Each row was made from one walk, in order. Every step used is in the known rows, and no mark comes twice. Write each row's walk.
In the rows, zero is written as 128.
Known rows:
bosip, mugag, sipen, kile: [ 86 120 118  86 128 118 165  92 107 178 186  91 147 118 148 140 140 129
 118 154 123  89 147 142 114  81 102  95 112 103 113]
sife, pefupa: [ 94 110 109  79 152 112 147 107 132 177 165 136 157 142 134 125 138 108
 138 138 106 119 136 140 144  88 122 127 112 143 109]
tabo, kile: [ 90 143 109 125 139 120 155  92 130 171 187 149 148 124 170 121 151 108
 142 117 102 108 163 146 128 110 136 119 123 140 130]
tabo, kile, vumipi, zonu, bafa: [115 142 151 123 117  79 168  88 141 155 174 149 140 103 194 130 115  99
 141  90 107  88 150 170 148  90 118 130 167 138 138]
vumipi, zonu, bafa, tosek: [144 119 156  88 121  52 142  88 159 158 179 140 134 112 143 139 128  70
 123 147 110 108 131 175 167 108 108 110 136 140 138]
tabo, kile, sipen, mugag, bosip: [101 124 102 122 128 126 193  96 106 155 186 146 158  64 157 143 136  71
 158 110 114  83 134 172  89  94 125 124 139 126 109]
bafa, tosek, kile: [109 122 125 103 140  97 172  80 144 169 194 106 136 133 158 136 159  74
 124 137 127 114 120 152 146  99 115  94  98 147 141]
sipen, kile: [109 103 120 112 135 116 160  95 127 182 168 119 147 121 161 133 148 132
 120 132 127 109 150 147 137 111 122 114 107 122 135]
bosip, mugag, sipen, kile, vumipi, zonu, bafa: [109 128 159  75 104  79 177  81 112 158 172  95 140  97 172 148 106 122
 115 126 125  74 134 167 128  61  82 106 160 102 118]
tosek, bafa: [ 74 100 117  98 144 114 130 102 141 164 162 156 168 115 178 126 173 132
 154 134 112  91 143 165 132 125 151 119 137 165 115]
zonu, bafa: [ 97 113 132 115 137  83 136 101 131 185 186 159 143  96 158 124 148 114
 131 143 111 109 131 161 140 119 137 107 138 135 122]
mugag, bosip: [ 90  86  96  92 134 128 147 115 135 176 170 140 153  87 130 108 155 104
 158 154 110 117 125 138 120  95 148 126 105 136 113]
tosek, kile: [ 87 116 113 119 149 106 172  88 142 185 182 116 149 116 171 120 148 109
 141 129 123 116 127 142 124 112 121 117 107 147 137]
vumipi, zonu, bafa: [126 121 142 107 125  61 142  93 157 168 168 152 147  94 155 118 119 108
 141 141 108 108 133 164 148 117 109 128 146 140 132]
tabo, kile, sipen, mugag: [ 95 141 113 138 136 117 191  88 103 166 197 149 155  92 182 148 136  83
 132  94 123  77 150 178  92 120 112 111 151 143 123]
bosip, mugag, sipen: [ 68 122 113  77 133 121 150 106 113 170 191 116 155 106 134 131 147 109
 126 158 102  92 136 144 109  89 113 100 130 135  99]
bafa, tosek, sife, pefupa: [101  94 122  62 165 103 143  82 134 159 171 118 191 145 133 139 158  70
 118 159 132  83 118 152 151  83 124 114 101 147  98]
tabo, kile, tosek, sife: [ 60 112  97 129 139 118 178  80 114 163 198 137 195 134 175 133 183  90
 144 134 125  60 140 126 123  98 144 134 122 155 117]
vumipi, zonu, bafa, tosek, sife: [138 108 151  91 135  57 142  71 158 158 179 135 179 100 155 132 135  63
 126 165 136  71 117 179 158 106 113 113 136 142 121]
tosek, bafa, zonu: [ 80 122 127 112 115 111 123 105 138 176 161 155 156 119 189 103 155 143
 166 141 116  93 134 161 129 132 140 123 165 152 114]
sife, tosek, bafa, zonu: [ 92 132 128  83 119 107 113 102 135 159 188 142 152 155 177 102 159 148
 177 137 130  92 136 131 127 136 124 118 177 158 120]
sipen, mugag, bosip: [ 94  75  99  93 131 122 147 105 142 164 181 148 160  61 133 128 144  96
 148 171 124 110 113 172  96 100 131 117 109 133 100]
mugag, sipen, kile, tosek, sife, pefupa: [ 57  94  88  72 130 107 207  60  97 167 165  92 205 150 128 143 185 101
 111 152 138  51 120 125 147  59 112 137  92 115  97]
pefupa, sife, tosek, kile, vumipi, zonu, bafa: [106 129 165  93 131  55 172  65 150 138 204 107 174 123 166 139 122  79
 151 101 155  79 124 160 142 105  94 138 149 154 137]
zonu, bafa, tosek: [117 113 150  97 131  73 133  95 128 170 194 144 137 107 142 140 154  78
 117 146 113 108 127 176 156 106 129  87 127 143 126]
kile, vumipi, zonu, bafa: [109 113 154 102 120  80 145 102 144 159 159 144 145  88 174 131 112 103
 127 113 120 102 125 175 144  94 117 125 164 150 132]
pefupa, sife, tosek, bafa, zonu, vumipi: [ 78 122 154  76 107 109 115  74 117 150 206 137 182 129 168 112 158 132
 137 141 149  69 148 163 131 130 140 151 183 133 114]
bosip, mugag, sipen, kile, tabo: [ 80 111 103 101 136 105 197 105  79 187 169  77 129 116 131 143 140 133
 108 167 123  80 155 132 140  72  93 114 135 114 127]

Write each row's walk:
[148 133 153 118 121  37 208  63 139 160 196 117 136  91 173 165 110  37
 127 114 141  79 106 200 129 111  71 103 145 135 143]
vumipi, zonu, bafa, tosek, kile, sipen, mugag
[ 79  92 110  81 167 116 142  86 135 172 163 131 201 134 144 115 153 102
 139 152 127  85 122 141 137  93 132 131 108 143  94]
tosek, sife, pefupa
[142 108 148  64 143  49 146  68 155 155 171 126 185 133 136 137 129  56
 128 161 122  73 113 172 174  84 101 122 125 131 104]
vumipi, zonu, bafa, tosek, sife, pefupa
[ 95  95 102 127 145 104 193 109  99 195 154 103 122 116 146 136 146 137
 116 146 127 101 154 135 162 101 124 132 125 128 150]
sipen, kile, tabo
[ 80 107  96 139 154  90 208 106 116 192 171 106 128 116 154 125 148 111
 136 140 123 108 138 133 147 100 117 131 124 156 145]
tosek, kile, tabo
[105 127 111  99 147  93 158  84 143 161 208 105 149 149 159 109 151 108
 158 127 131 117 130 116 117 115 111 113 113 157 139]
sife, tosek, kile
[ 84 120  99 104 118 115 178  80 110 181 164 110 150 110 140 131 156 127
 108 135 112  93 141 150 138  95 114 109 102 108 128]
mugag, sipen, kile
[ 73 118 140 100 102 121 122  84 124 175 169 149 153 103 195 101 152 152
 124 140 121  90 138 173 133 116 148 137 185 123 119]
tosek, bafa, zonu, vumipi
[ 60 104 120 109 102 105 144 107 122 171 176 148 162 143 179 120 174 132
 160 144 125  86 127 141 132 117 143 136 163 161 122]
kile, tosek, bafa, zonu
[ 91 120 118 129 143 104 201  78 119 175 188 121 154  91 182 151 128  84
 133 110 144  90 113 174  95 116 102 111 133 142 133]
tosek, kile, sipen, mugag
[143 124 133 117 132  25 208  83 136 171 174 103 107 118 143 141 127  67
 126 150 118  95 129 159 191  92  88 120 139 149 158]
vumipi, zonu, bafa, tosek, kile, tabo
[126 118 157 107 110  76 168  87 138 165 156 116 136  98 191 142 107 122
 126 106 136  97 138 170 153  89 107 126 145 122 145]
sipen, kile, vumipi, zonu, bafa
[149 143 155 114 119  40 202  68 132 165 189 110 135 111 166 149 120  46
 135 102 126  88 116 170 161 101  85 115 147 137 154]
vumipi, zonu, bafa, tosek, kile, sipen
[117 112 141  97 122 111 176  96 141 157 142  99 141 117 180 145 111 122
 116 100 142 107 144 150 145  86 106 136 129 131 149]
sipen, kile, vumipi, zonu
[118 119 148  88 125  97 189  83 155 146 171  89 137 134 175 149 122  63
 115 102 137 108 120 162 156  76  94 120 123 167 152]
bafa, tosek, kile, vumipi, zonu
[ 71 109 110  79 112 107 190  98  91 170 197  83 154 142 138 158 168 115
 118 158 129  78 140 121 117  68 103 105 110 116 113]
bosip, mugag, sipen, kile, tosek
[113  95 141 100 146  79 130  81 135 169 194 139 178  97 158 138 165  69
 121 161 138  74 116 177 146 111 137  95 129 142 113]
zonu, bafa, tosek, sife
[137 146 168 108 109  73 164  79 138 142 183 133 124 120 185 146 121  64
 125  94 115  88 145 181 166  80 112 110 155 146 140]
tabo, kile, vumipi, zonu, bafa, tosek
[123 133 144 125 131  58 190  72 109 176 202 109 130 110 166 156 147  57
 132  99 126  91 113 169 142 106 115  97 137 142 145]
zonu, bafa, tosek, kile, sipen
[113 110 100  88 135 100 188  81 116 150 214 102 155  89 146 136 138  67
 173 121 148  97 108 140  76  95 101 116 125 137 120]
sife, tosek, kile, sipen, mugag, bosip
[ 73 131 123 118 131 141 161  98 114 161 176 144 145 117 190 136 144 109
 128  88 107 100 152 154 129  89 142 118 141 156 135]
tabo, kile, vumipi
[113 122 125 114 137  95 202  76 117 164 201 105 148 104 171 169 137  43
 115 117 150  96 109 182 110 107  94  91 118 152 138]
bafa, tosek, kile, sipen, mugag
[ 87 122 119  99 154  97 165  78 141 150 217 105 178 146 145 130 156  92
 153 128 150  93 139 134 122 123 117 126 108 153 129]
pefupa, sife, tosek, kile
[146 118 176  86 110  64 170  82 142 147 164 105 121 113 177 165 117  86
 106 111 141  93 130 178 170  77  98 105 139 123 152]
sipen, kile, vumipi, zonu, bafa, tosek
[ 90 122 123 112 151  95 191  64 113 150 227 111 189 114 155 159 134  60
 146 106 172  65 127 165  90 129  94 126 134 157 124]
pefupa, sife, tosek, kile, sipen, mugag
